Known rows, with every step that occurs:
lofid -> nolud -> mazaber -> vuda: [-1.18  1.62 -3.35  0.38 -3.57  2.78  2.11  3.70 -6.73 -0.50  0.12 -1.79
 -2.47 -1.74  7.02  2.56  5.52  2.35  2.08 -1.76 -0.92  0.69 -0.41]
nagu -> milu -> lofid: [-2.04 -0.67 -3.02 -1.01 -1.77 -0.29  8.06 -1.80 -1.79 -5.20  2.99 -2.42
 -4.62 -5.19 -2.99 -0.61  2.34  2.73 -0.33 -3.52 -4.22  0.09  1.07]
nolud -> mazaber -> vuda -> podot: [-0.20 -0.60 -3.95 -2.86 -1.06  2.11 -0.77  4.26 -8.24 -2.07  3.46 -5.72
 -2.79 -0.90  3.65  3.33  6.50  2.61  3.78 -3.92 -1.67  2.02 -3.72]
lofid -> vuda -> mazaber -> nolud: [ 0.48  0.93 -3.58 -0.64 -2.02 -3.30  1.98 -0.68 -4.26 -0.09  0.31 -6.13
 -2.25  1.18  4.52 -2.82  2.52  1.54  1.49 -5.83 -2.01  2.19  2.57]
vuda -> lofid -> nolud -> mazaber: [-1.82  1.17 -2.06 -1.03 -3.60  0.63  2.20  2.22 -4.19 -0.21  0.71 -3.60
 -3.36 -0.46  2.62  1.57  3.85 -0.27  0.94 -4.67 -2.08 -1.50 -1.40]
nagu -> milu -> lofid -> nolud: [-1.21  1.54 -2.01 -0.25 -3.78  0.41  6.43 -0.73 -1.33 -4.03  1.53 -1.03
 -5.80 -5.94 -0.47  0.52  1.58  0.34  1.39 -2.31 -0.34  0.84  2.59]
milu -> lofid -> nolud -> mazaber: [-0.58  2.68 -4.72  0.28 -3.81  1.72  5.31 -0.19 -4.70 -4.58  1.16 -2.38
 -2.83 -3.54  1.76  0.06  3.70  1.40  0.54 -4.42  0.62 -3.04 -0.12]
nagu -> milu -> lofid -> vuda -> mazaber -> nolud: [ 0.62  0.81 -4.08 -1.72 -4.03 -4.60  3.28 -0.78 -1.55 -4.41  2.01 -3.96
 -2.11 -1.82  2.91 -1.72  3.01 -0.19  1.76 -6.38  2.67  1.30  6.07]
milu -> lofid -> nolud -> podot -> vuda: [-3.52  3.39 -2.65 -2.80 -7.17  0.42  1.49 -2.82 -1.69  0.14  1.82 -4.28
 -2.16 -4.93 -4.00  3.86  1.08 -2.11 -0.92 -2.72  0.11 -2.28  1.78]
mazaber -> nolud -> podot -> vuda -> lofid: [-3.54 -1.18  1.32 -6.85 -4.69 -2.95 -0.96 -0.17 -2.59  5.96  1.45 -5.14
 -2.52  0.54 -3.28  2.46  1.22 -2.46 -2.50 -5.75 -4.43 -1.63  0.36]
milu -> nagu: [-0.39  1.25 -3.57 -0.49 -1.49  0.80  6.51 -2.06 -2.01 -2.43  2.46 -4.04
 -3.01 -2.87 -0.59 -1.10  2.54  3.63 -3.96 -1.24 -7.08  1.60 -0.24]
nagu -> milu: [-3.07 -1.71 -0.89  0.31 -0.80  1.33  7.71 -0.82 -1.42 -1.38  3.05 -2.95
 -4.76 -3.69 -1.37 -0.32  2.79  3.73  0.86 -2.12 -7.11  2.65 -1.04]
lofid -> nolud -> mazaber: [-1.61  1.55 -2.67  1.55 -2.63  3.09  5.02  0.85 -4.68 -0.94  1.40 -3.21
 -3.07 -2.09  3.46  0.34  3.76  2.37  1.74 -2.80 -2.24 -0.37 -1.97]
podot -> vuda: [-3.82  1.54 -2.97 -1.49 -1.14 -0.49  3.65 -2.07 -3.83  1.61  2.21 -6.76
 -4.05 -1.50 -3.35  0.59  2.91  2.12 -1.39 -1.97 -8.05  0.15 -2.48]
furiv -> mazaber: [-2.70  0.75 -2.54  1.29  1.83 -0.50  8.15 -1.57 -4.63 -2.36  1.77 -8.10
 -6.39 -0.23 -0.22 -3.74  2.42  3.77 -0.16 -4.53 -6.48 -0.49 -1.41]
mazaber -> nolud -> podot -> vuda: [-3.04 -0.63  0.68 -4.29 -3.77 -0.38  1.78 -1.65 -3.01  5.18  2.14 -4.67
 -2.18 -1.22 -2.51  1.34  1.10  0.39 -1.65 -3.99 -4.48 -0.59 -0.59]
mazaber -> nolud -> lofid: [-1.65 -3.21  0.88 -2.09  0.77  0.83  6.21 -1.60 -6.25  1.27 -0.56 -3.89
 -2.56 -2.42  0.20 -0.68  1.14  1.71 -1.15 -5.94 -6.40 -1.84 -2.97]
lofid -> nolud -> podot -> vuda -> mazaber: [-2.99  1.91 -2.13  0.33 -7.87  0.01 -1.96 -2.15 -1.38  2.28  3.21 -7.84
 -2.30 -0.03  0.29  3.08  0.56 -2.90  2.31 -2.71 -0.77  1.19  1.56]
nolud -> podot -> vuda -> lofid: [-5.74 -0.35 -0.97 -5.03 -5.09 -1.55  0.14 -1.51 -1.69  3.43  2.95 -6.75
 -1.67 -1.12 -5.66  4.31  2.20 -1.64 -2.08 -4.50 -6.43 -1.67 -0.93]
vuda -> lofid -> nolud -> podot: [-3.45 -0.30  0.64 -2.72 -5.56  0.62  1.72  0.22 -1.89  2.21  0.80 -3.10
 -3.40 -2.84 -1.17  2.80  0.27 -1.56  0.17 -4.19 -3.53 -0.46  0.56]

Rows:
[-3.47 -0.07 -3.03 -0.68 -5.94 -0.72 -0.42 -3.29 -1.71  1.13  4.64 -9.01
 -0.97  0.46 -2.21  2.08  1.38 -0.73  0.74 -3.98 -4.70  0.36 -0.27]
nolud -> podot -> vuda -> mazaber
[-5.51  0.14 -3.12 -0.78 -0.48  1.08  7.09 -2.87 -4.01 -1.84  0.22 -6.01
  1.34 -5.46 -1.37  3.01  3.75  2.08 -0.64 -4.50 -5.54 -1.51 -2.19]
nolud -> lofid -> vuda
[-2.15 -2.04  0.96 -0.77  2.20 -0.67  7.63 -1.54 -6.07 -0.62 -0.37 -7.33
 -4.38 -0.21  1.20 -2.72  1.46  0.89 -0.93 -7.38 -4.11 -2.88 -1.79]
furiv -> mazaber -> nolud -> lofid
[-4.52  2.25 -0.43 -1.53 -6.04  1.86  1.50 -1.67 -1.59  3.71  2.08 -4.88
 -2.38 -3.52 -2.13  4.15  0.99 -1.15  0.14 -1.32 -2.53  0.28 -0.20]
lofid -> nolud -> podot -> vuda
[-3.65  0.07 -2.57 -2.78 -0.07  1.13  2.75 -1.06 -4.99 -2.49  1.72 -8.57
 -0.14 -5.18 -1.99  4.86  3.78  0.38  2.31 -5.45 -2.50  0.52 -3.84]
nolud -> lofid -> vuda -> podot
[-1.93  2.00 -3.82 -2.57 -0.14 -0.13  2.13  0.30 -4.44 -1.89  2.35 -7.54
 -2.83 -3.66 -0.88  1.85  3.99  2.18  2.99 -4.00 -3.13  3.28 -2.16]
lofid -> vuda -> podot
[-1.50 -1.27 -1.16 -1.75 -2.67 -2.35 -0.17 -2.51 -5.00  2.01  1.26 -9.11
 -1.85  1.97  0.90  0.55  1.54 -2.38 -0.04 -6.35 -3.56 -1.29 -1.10]
podot -> vuda -> mazaber -> nolud -> lofid
[-0.91  3.09 -5.85 -3.97 -1.28 -1.50  2.59 -0.57 -4.45 -5.48  2.13 -6.85
 -2.83 -5.09 -2.70  1.58  3.84  1.14  1.95 -5.50 -0.52  0.59 -0.02]
milu -> lofid -> vuda -> podot
[ 0.57  1.53 -2.74 -1.70 -2.97  2.99 -2.48  5.50 -7.48 -1.17  1.99 -4.42
 -3.99 -1.59  6.52  4.11  5.57  0.34  5.36 -2.81  2.16  2.71 -2.25]
lofid -> nolud -> mazaber -> vuda -> podot
[ 0.25 -2.94 -0.33 -1.32 -4.23 -0.65  1.76 -1.41 -3.53  1.49  2.61 -4.94
 -2.53  1.02  2.09 -2.01 -0.16  0.86  1.48 -6.27 -3.63  1.05  0.93]
vuda -> mazaber -> nolud -> podot
[-2.26 -0.72 -2.69 -4.02 -1.71 -1.76  1.09  2.46 -6.16  0.41 -0.28 -3.98
 -4.38 -0.44  1.33  1.33  4.13  1.46 -0.82 -3.79 -7.10  0.59  0.00]
mazaber -> vuda -> lofid
[-3.61  0.21  0.74 -2.95 -2.30 -1.96  2.96 -1.43 -3.22  3.61  2.13 -8.21
 -3.93  1.17 -1.41 -0.49  1.33 -0.29 -1.33 -5.43 -2.32 -1.49  0.59]
furiv -> mazaber -> nolud -> podot -> vuda
[-3.57  3.16 -2.41 -2.19 -5.21 -0.67 -0.86  1.66 -3.49  1.97  1.43 -6.00
 -2.59  0.67  0.60  3.89  4.98 -2.38 -0.13 -3.66 -1.20 -2.11 -1.18]
podot -> vuda -> lofid -> nolud -> mazaber
[-3.74  0.28 -0.75 -1.32  1.28 -1.80  7.21 -1.18 -5.22 -0.72 -1.11 -7.70
 -1.36 -1.40  2.28 -0.79  3.31  0.59 -0.84 -7.22 -1.12 -2.21  0.24]
furiv -> mazaber -> nolud -> lofid -> vuda
[-3.07 -0.60 -0.83 -2.68 -0.10 -0.51  6.08 -1.50 -4.95  0.67 -1.49 -4.45
  0.54 -3.90  1.15  1.27  2.99  1.38 -1.01 -5.91 -3.52 -1.35 -0.69]
mazaber -> nolud -> lofid -> vuda
[-4.17 -0.19  1.38 -5.38 -3.38 -4.34  0.28  0.08 -2.78  4.29  1.56 -8.76
 -4.13  2.74 -2.13  0.47  1.68 -3.34 -2.13 -7.12 -2.34 -2.84  1.52]
furiv -> mazaber -> nolud -> podot -> vuda -> lofid
[-1.44  1.47 -1.69 -3.04 -3.51 -1.09 -0.52  3.47 -6.05  1.57 -1.83 -2.55
 -5.54 -1.09  4.14  2.43  3.19 -0.95  0.73 -2.49 -3.44  1.60  1.64]
mazaber -> vuda -> lofid -> nolud
[-0.07 -0.40 -2.81 -3.35 -0.11  0.84 -0.56  2.96 -7.69 -0.90  1.90 -5.83
 -5.71 -2.11  1.69  2.00  3.77  2.46  3.19 -3.03 -4.60  3.75 -2.62]
mazaber -> vuda -> podot
[-2.18 -1.65  1.27 -1.65 -0.83 -0.46  6.05 -0.92 -4.06  1.32  1.63 -5.89
 -4.31  0.16  0.71 -2.96  0.67  1.93 -0.49 -6.27 -3.27 -0.96  0.34]
furiv -> mazaber -> nolud -> podot
